Every row comes from one small tree of marks. The marks that hang from a mark follow it in brackets, in alphabetical order. Every link used is in the known rows. Which tree was each row made from?
Known rows:
vupez{ludar{sotet{teleba{pofid{vese}}}}}: [-15.7  -6.5  42.5   6.8  -6.5  -6.9  15.5   8.6 -24.1 -33.2 -55.2   5.3
 -15.8  27.6   4.4  -9.7  17.3  -8.6]
vese{ramab{gapever}}: [  8.2  -5.9 -14.8   9.1   6.1  11.9   0.0  -3.5 -10.5  -6.9  -8.9 -22.9
  11.2 -29.2  -3.2  -7.8  -5.0   5.8]
sotet{teleba{ludar{vupez} pofid{vese{ramab}}}}: [-21.3  -5.5  59.0   1.7  -2.4  25.3  13.7   1.4 -18.6 -28.4 -38.5  -1.4
 -10.1  39.2  14.3 -10.4  -3.5  22.7]
vupez{ludar{sotet{teleba{pofid vese{ramab}}}}}: [-30.1  -3.9  44.4   9.8  -6.7   3.8   4.9   6.7 -18.4 -40.8 -63.3 -21.0
  -5.6   7.7   2.6   4.6  20.5  -0.8]
teleba{ludar pofid sotet vese{ramab{gapever}}}: [ -4.6 -18.6  23.5   7.1   9.7   8.4  12.5  16.9  -7.7 -12.9 -44.2 -20.3
   6.3  17.8   5.5 -23.6  -5.7  15.3]
ramab{gapever}: [  7.9  -7.3 -16.4   1.3   4.7   3.7   5.7   3.6  -3.0  -6.1   0.7  -6.5
   8.0 -12.3  -0.3 -15.1  -1.9  -4.9]
pofid{vese}: [ 10.6   1.2  10.9   0.5   1.8  -4.0  12.0   2.8 -19.3   4.3   2.7  -4.7
 -10.1  13.9   4.0  -3.2  -8.2   0.6]
vupez{ludar{sotet{teleba{pofid vese{ramab{gapever}}}}}}: [-22.2 -11.4  29.8  11.5  -2.3   6.5  11.1  10.2 -20.9 -46.8 -63.2 -27.1
   2.8  -4.8   2.6 -11.9  18.6  -5.9]
sotet{teleba}: [-11.9 -13.9   9.9   0.2 -10.4   1.3  -8.4   1.6  -0.4  -4.3 -15.1   3.4
  -4.2  12.9  -5.0   1.8   6.5  -1.9]
ludar{sotet vupez}: [-11.0  -3.2   9.2  -1.6  -6.3   4.8   8.8  -4.0   0.6 -30.4  -6.5   1.9
   1.1   6.3   8.7   2.0  -1.6 -15.8]
teleba{ludar{vupez} sotet vese}: [ -9.3 -13.1  33.6 -12.4  -6.0  12.4  15.8  10.0  -1.3 -24.5   7.9   2.6
   0.0  52.3  18.5 -13.7 -12.3  -8.2]
sotet{teleba{ludar}}: [ -9.6 -14.7  21.9  -2.2 -10.8   9.9  -6.2   3.7   5.1 -15.0 -12.5   9.8
  -0.7  24.7 -10.4  -5.2   1.6   7.8]
teleba{ludar sotet vese{ramab}}: [  0.5 -13.4  24.7   3.1  -2.7   6.5   1.6   7.4 -10.4  -5.9 -11.4 -18.7
   2.2  24.1  -2.6  -2.3 -13.0   8.9]
pofid{teleba{ludar{sotet vupez}} vese{ramab{gapever}}}: [ -1.7 -21.2   6.4   3.2   0.7   9.5  20.9   0.4 -28.9 -61.2 -19.9 -12.7
   1.3   7.4  13.2  -5.9 -20.0   0.2]
pofid{teleba{ludar sotet vese{ramab}}}: [-10.0 -25.2  15.5   0.4  -1.7  -3.8   0.6  11.4 -13.9 -21.6 -21.6 -13.1
  -1.7  29.6   6.0   7.3 -14.0   7.2]
ludar{sotet{teleba{pofid}} vupez}: [-36.9 -12.7  33.7   1.7  -8.9   3.5   4.3   4.8   3.9 -33.5 -52.9   9.6
  -7.3  27.2   9.9  -1.8  13.7  -6.8]
teleba{ludar{vupez} pofid sotet vese{ramab}}: [-22.1  -6.7  49.1  -1.1   2.9  19.5  15.1  10.1  -6.1 -24.5 -31.5  -9.4
  -0.8  42.3  21.2 -11.1  -6.8  11.9]
pofid{teleba vese{ramab{gapever}}}: [  8.1 -16.8 -13.9   6.9   8.0  -4.2  10.3   3.3 -34.4 -18.7 -16.3 -21.3
  -3.1  -8.5   8.6  -2.1 -13.9   4.9]
vupez{ludar{sotet{teleba{vese}}}}: [-17.6  -8.4  30.2  -0.4 -15.9  -3.3   6.2   6.4 -13.6 -41.9 -21.8 -10.5
  -5.0  17.3  -1.2   2.1  16.3 -22.1]
ramab{gapever vese}: [ 11.1  -9.2 -12.0  14.9   2.6   5.5   8.7   9.4  -9.6  11.7  14.0   7.5
   2.8 -13.2  -5.0  -0.1  -2.6   9.8]
sotet{teleba{ludar{vupez} vese{ramab{gapever}}}}: [-15.1 -15.6  29.7  -4.4  -8.1  33.2   9.6   2.9 -10.9 -43.0  -6.2 -22.3
   9.8  17.6   9.1 -15.0  -8.1   3.9]
gapever{ramab{vese}}: [ 14.9  -8.6   0.7  15.9   4.9  -6.5   4.3  -0.3  -5.7  22.7  25.4  20.3
 -11.1  -0.7 -23.4  10.3  -3.8  17.3]

Write each row's tree:
[-26.0  -0.2  48.2  -3.8   1.4   8.4  24.8  12.2   3.5 -42.8 -30.2  -0.4
  -2.8  34.2  16.7  -7.8  -1.2   4.0]	teleba{ludar{sotet vupez} pofid vese}
[-25.6 -11.7  43.7   1.7  -6.2  -0.6  16.6   7.5 -15.6 -28.7 -49.7   5.9
 -16.8  39.5  14.5  -4.9   5.1  -6.2]	ludar{sotet{teleba{pofid{vese}}} vupez}
[-13.0  -4.1  26.2   6.9   4.7  -2.6   8.2   7.8   9.1 -22.5 -46.8   9.6
  -0.8  12.5  -6.5  -6.0   4.5  13.2]	teleba{ludar{sotet} pofid}
[ -4.5 -16.7  32.9  10.6   4.9  14.8  10.5   9.6 -21.6 -16.8 -49.8 -13.3
  -2.9  16.8  -2.0 -23.1  -3.4  25.6]	sotet{teleba{ludar pofid{vese{ramab{gapever}}}}}
[-23.2  -9.7  44.7 -13.5 -12.7  21.2   9.5   7.1  -0.5 -35.1   4.1  -0.7
  -2.3  46.7  12.9  -6.9  -4.1  -1.0]	sotet{teleba{ludar{vupez} vese}}
[  3.0 -30.4   6.9  -2.1   1.4  11.1  17.5   5.3 -29.9 -40.9 -12.2  -5.1
  -0.5  32.3  22.3 -17.3 -23.6  -1.9]	pofid{teleba{ludar{vupez} sotet} vese{ramab{gapever}}}
[-40.4  -9.1  47.4   5.6  -7.3  10.7   7.6   6.0 -10.7 -35.1 -56.5 -21.1
  -5.9  18.8  12.6   7.4   8.4   1.0]	ludar{sotet{teleba{pofid vese{ramab}}} vupez}
[  4.0 -27.2  12.4  -2.9  -1.4 -13.7   9.0  13.2 -19.2 -15.3 -14.2  12.9
 -14.4  49.8   7.8  -5.5 -16.8  -0.9]	pofid{teleba{ludar sotet} vese}
[-17.5 -19.0  29.2  11.9   0.1  11.0  16.6   3.9 -26.0 -36.4 -58.1 -16.9
  -5.8  10.3  11.2 -13.2   0.7  -1.1]	ludar{sotet{teleba{pofid{vese{ramab{gapever}}}}} vupez}
[-11.4 -30.1   9.6  -5.9   0.3  13.0  13.9  10.8 -15.9 -47.3 -11.9 -14.8
   5.8  28.9  23.2 -13.1 -17.8  -4.8]	pofid{teleba{ludar{vupez} sotet vese{ramab{gapever}}}}
[ -4.8 -10.0  18.4   1.8  -0.1  21.9  18.3   1.1 -11.0 -51.1  -8.8 -27.8
  13.7  -2.9   6.5 -10.5 -12.2  -2.2]	teleba{ludar{sotet vupez} vese{ramab{gapever}}}
[-12.6  -1.8  33.8   0.4  -5.1  19.0  12.7  -1.8  -8.8 -43.2  -8.5 -22.3
   5.7  11.0   6.0   5.3 -11.0   3.1]	teleba{ludar{sotet vupez} vese{ramab}}
[  2.7 -11.6  13.0  -4.5   2.9  -6.3  12.6   8.8 -18.2 -23.8  -3.4   7.7
 -11.3  31.7   7.8  -0.5 -15.0  10.1]	pofid{teleba{ludar} vese}
[-14.1 -14.5  33.6   0.2   7.6  22.8  20.9  13.4  -8.7 -30.8 -32.5 -15.1
   7.6  30.3  21.5 -27.4  -8.8   7.0]	teleba{ludar{vupez} pofid sotet vese{ramab{gapever}}}
[ -5.3 -22.7  22.6  -3.4  -3.5   8.1  11.9   2.0 -27.6 -34.3 -12.2   0.9
  -8.8  45.4  21.9  -1.3 -22.0   2.2]	pofid{teleba{ludar{vupez} sotet} vese{ramab}}
[-26.8   1.2  49.0   3.2   3.4  17.2  18.2   5.0  -4.1 -42.3 -39.8 -17.0
   1.1  17.3  12.6   0.3  -3.6  13.6]	teleba{ludar{sotet vupez} pofid vese{ramab}}
[ -2.2 -12.4  12.5   4.8  -2.3  -1.6  -0.9   6.3 -15.2   4.5 -13.5 -26.1
  -1.2  12.7   2.9   4.9  -7.1  -1.0]	teleba{sotet vese{ramab}}
[-19.6 -22.1  25.5  -7.5  -4.9  10.0   9.5   7.6 -14.2 -40.2 -10.7  -7.4
  -1.4  41.7  23.3   2.4 -16.4  -0.5]	pofid{teleba{ludar{vupez} sotet vese{ramab}}}
[-24.1 -11.8  25.3  -2.0  -4.0   8.7  12.3   2.7 -12.2 -59.5 -18.2 -15.9
   0.8  16.9  15.4  14.4 -12.7   1.8]	pofid{teleba{ludar{sotet vupez} vese{ramab}}}
[ -9.0 -15.2  14.1   8.1 -10.4   8.5   5.4   3.0 -24.0 -47.9 -32.1 -32.6
   7.8 -11.6  -4.3  -5.9  11.1 -16.3]	vupez{ludar{sotet{teleba{vese{ramab{gapever}}}}}}
[ -9.3   6.2  47.5  -6.1   7.0  16.2  27.9   6.7 -10.1 -23.6 -14.8  11.7
 -10.2  43.3  23.5 -18.8  -7.7  14.6]	teleba{ludar{vupez} pofid{vese}}
[ 18.9  -5.9  -4.0   9.5   8.1   6.9  11.7  -1.4 -29.8  -3.6  -6.5 -26.8
   2.0 -15.1   1.1 -10.7 -11.9   7.0]	pofid{vese{ramab{gapever}}}
[-32.3 -16.7  32.4   7.8  -2.5  13.3  12.9   9.4 -12.7 -41.9 -56.4 -26.6
   2.2   7.2  13.4  -7.5   6.1  -3.0]	ludar{sotet{teleba{pofid vese{ramab{gapever}}}} vupez}
[ -9.4  -4.7  20.4  -3.5  -6.8  12.5  11.2  -3.2   6.1 -41.4  -3.9   9.5
   4.3  17.0   4.6  -3.4  -5.9  -5.3]	teleba{ludar{sotet vupez}}
[-13.2 -10.9  17.1   3.2 -17.8  -1.6  -2.7  -1.1  -7.7 -39.1 -26.4   4.8
  -2.7   8.1  -5.9   0.9  18.3 -19.5]	vupez{ludar{sotet{teleba}}}
[-27.3 -14.7  32.2  -5.5 -17.1   3.9   8.1   6.4  -6.7 -36.1 -16.1  -9.1
  -5.8  29.3   8.8   6.1   3.2 -19.6]	ludar{sotet{teleba{vese}} vupez}
